Each row comes from the steps of one path. Every step used is in the known rows, and no mark comes twice. Write the path behind each row, first mark first.
In the rows, 128 means zero.
Known rows:
rovi/meki/tukedek: [156 165 104 106 159 137  96 146 139 117 130 143 108 112 163 136 148 108
 177 137 140 101 113 110 130 153]
tukedek/dezuf: [140 145 123 112 134 168 146 124 134 126 108 114 117 120 134 123 118 124
 144 151 117 112 107 130 109 113]
kipe/meki/tukedek/dezuf/zuvo: [147 145 114 111 149 210 141 116 124 117 125 143  94 103 153 127 108 104
 153 151  72 116  82 191 136 119]
pagi/kipe/dezuf/tukedek/meki: [134 114 109  91 113  73 164 129 147 124 154 103 124 111 136 135 126  38
 151 101  91 124 111 252 155 153]
nizep/nesuk/dezuf/kipe: [157 138 119  96 122 143 104 121 109  95 159 158 103 149 104  96 103 181
 174 121 117 129 134 138 118  91]
nizep/nesuk/dezuf/kipe/meki: [154 133 107  96 132 160 100 118 106 104 169 158 103 142  98  95  97 164
 181 113  84 131 127 198 129 108]
meki/tukedek/dezuf/nesuk/nizep: [148 146 102  86 158 172 152 109 137 129 125 110  89 104 159 133 105 150
 166 165  99 116  69 109 151 100]
rovi/zogi: [153 147 103 105 150 131 139 124 130 125 131 142 109 119 116 130 142 105
 144 112 128 110 116 141 125 133]
pagi/kipe/meki: [138 125  99 114 151 129 130 137 134 164 147 134 123 115 124 141  99  74
 150 122  87 123 112 199 148 161]
zogi/rovi/meki/tukedek: [168 159  94  84 162 145  98 150 156 115 127 133 100 119 165 148 163  96
 170 145 156 106 107  89 123 165]
kipe/meki/tukedek/dezuf/nesuk/nizep: [146 145  89  86 167 192 146 105 133 142 133 110  87  99 154 130 101 131
 173 157  65 119  61 157 165 114]
zuvo/dezuf: [147 148 111 131 157  58 122 120 138 134 143 130 118 128 138 125 106 138
 147 126 117 123 106 128 115 105]
nesuk/nizep: [148 129 105 106 141 128 128 122 130 137 142 126 107 129 135 126 107 152
 171 115 114 116 122 143 132 107]
tukedek/meki: [136 129 120 111 155 134 127 118 126 113 141 132 107 119 141 141 157 121
 165 119 109 118 108 200 136 122]
pagi/kipe/meki/tukedek: [142 140  95 106 159 143 108 144 131 148 150 144 113  99 147 154 111  59
 157 128  99 115  98 194 152 172]
kipe/dezuf/tukedek/meki: [136 115 119 101 121  70 159 118 140 108 149 102 121 111 140 118 145  80
 164 103  99 118 115 242 140 121]
zuvo/dezuf/tukedek: [144 140 110 132 126  32 131 116 130 120 155 115 125 122 130 106 111 128
 160 113 100 125 108 160 125  94]
nizep/nesuk/dezuf: [153 152 116 104 132 141  96 135 111 119 142 159 110 147 113 105 102 191
 170 120 135 116 129 111 113  98]
nizep/nesuk/dezuf/tukedek/meki: [143 140 115 101 120 131 104 120 102  76 162 141 103 140 117 101 140 180
 187  99 110 123 112 198 141  90]
kipe/pagi: [148 127 111 111 134 113 120 128 115 134 126 131 116 120 131 138 107  96
 166 144 102 112 138 178 145 156]
meki/tukedek/dezuf/nesuk: [147 149 113 102 154 155 151 116 136 125 118 113 102  96 156 135 119 131
 157 174 103 114  73 109 138 109]
nesuk/dezuf/tukedek: [146 138 114 119 108  90 138 128  97 105 150 142 121 133 113  99 118 152
 170 105 125 118 140 166 121  94]
zogi/rovi: [157 125 108  98 142 109 128 134 144 134 135 119 113 131 132 134 134 120
 149 137 135 118 124 117 109 131]
meki/tukedek: [145 146 116 112 152 126 106 136 124 121 135 141 110 107 154 140 133 115
 166 132 132 107 113 137 122 129]
nizep/nesuk: [151 138 116 109 139 130  85 130 129 135 138 130 114 131 123 116 109 163
 173 133 114 117 116 117 120 107]

Which path is each row?
[149 130 120  97 117 177 142 107 119 102 120 111 109 118 129 124 105  78
 153 173  78 121 125 184 137 144]
tukedek/dezuf/kipe/pagi
[150 142 120  90 128 190 128 117 120  87 120 123 101 102 154 140 120  62
 163 175  87 116 117 183 143 155]
meki/tukedek/dezuf/kipe/pagi
[160 136 113  88 115 148  97 121  98  94 150 156 103 146 106 110  88 148
 181 137  99 128 150 177 141 130]
nizep/nesuk/dezuf/kipe/pagi
[142 154 110 108 154 197 120 127 130 121 118 122 106  98 154 134 125  92
 158 148  94 109  87 178 130 135]
kipe/meki/tukedek/dezuf
[152 118 113 103 125 119 125 114 115 110 142 128 111 121 122 128 106  83
 170 145  80 125 148 201 148 150]
dezuf/kipe/pagi
[158 166 114  92 140 201 122 126 146  80 124 125  98 113 160 121 147  90
 164 162 117 112  97 121 121 141]
rovi/meki/tukedek/dezuf/kipe
[136 132 113 126 141  54 129 106 127  96 162 114 109 122 142 118 144 124
 164 102  86 129  93 217 143 100]
zuvo/dezuf/tukedek/meki
[145 157 123 108 142 180 121 131 133 110 113 125 109 103 159 136 130 108
 150 158 129 106  92 116 117 123]
meki/tukedek/dezuf
[155 176 110  97 153 199 112 139 148 103 107 125 104 109 169 133 147 102
 161 158 136 100  91  90 119 146]
rovi/meki/tukedek/dezuf
[150 116 112  99 125  93 177 133 151 157 142 140 119 121 133 134  71  65
 129 124  99 126 122 176 136 142]
pagi/kipe/dezuf/zuvo
[158 143 120 107 127 151 119 124 103 113 147 179  96 152 112  98  84 204
 168 123 112 125 122 123 120  83]
nizep/nesuk/dezuf/zuvo
[151 134 120 109 128 126 140 120 105  93 156 157 109 139 111 105 113 147
 162 117 118 125 142 175 116 103]
nesuk/dezuf/kipe
[152 134 118 119 130 132 153 124 104 113 146 178 102 142 119 110  97 175
 155 116 114 122 132 152 118  93]
nesuk/dezuf/zuvo
[152 121 119 108 129  94 171 121 144 141 133 137 113 123 132 115  90 102
 145 123 101 121 125 174 121 112]
kipe/dezuf/zuvo
[144 123 116 104 105  48 156 128 139 130 139  99 133 112 129 105 113  87
 161 114 105 117 135 186 124 116]
kipe/dezuf/tukedek
[144 128 116 105 135 187 149 106 130 111 134 115 109 116 120 109 112  96
 153 148  67 127 107 202 128 120]
tukedek/dezuf/kipe/meki
[148 123  95 101 154 104 152 107 132 154 149 114 100 122 133 124  94 171
 176 134  89 124 103 127 156  95]
dezuf/nesuk/nizep
[148 137 102  92 146 160 170 100 136 144 124  98  97 119 139 120  92 164
 159 161  85 123  83 109 148  92]
tukedek/dezuf/nesuk/nizep
[150 133 102 125 169  36 153 105 142 151 149 121 110 118 132 123  97 156
 152 148  90 132  86 112 139  95]
zuvo/dezuf/nesuk
[147 144 125 100 135 183 136 119 135  85 130 122 102 104 150 124 131  97
 152 157 105 117  99 150 116 116]
meki/tukedek/dezuf/kipe
[144 144 103 102 162 169 148 113 130 137 125 114 101  89 149 131 114 110
 160 169  70 117  66 160 149 123]
kipe/meki/tukedek/dezuf/nesuk
[153 129 114 101 119 130 135 118  94  93 148 155 106 135 112 120 101 114
 168 132 101 124 159 198 141 139]
nesuk/dezuf/kipe/pagi
[150 138 105 102 147 151 123 122 100  90 166 170  98 116 129 118 124 115
 174 113  97 122 122 220 133 127]
nesuk/dezuf/kipe/meki/tukedek
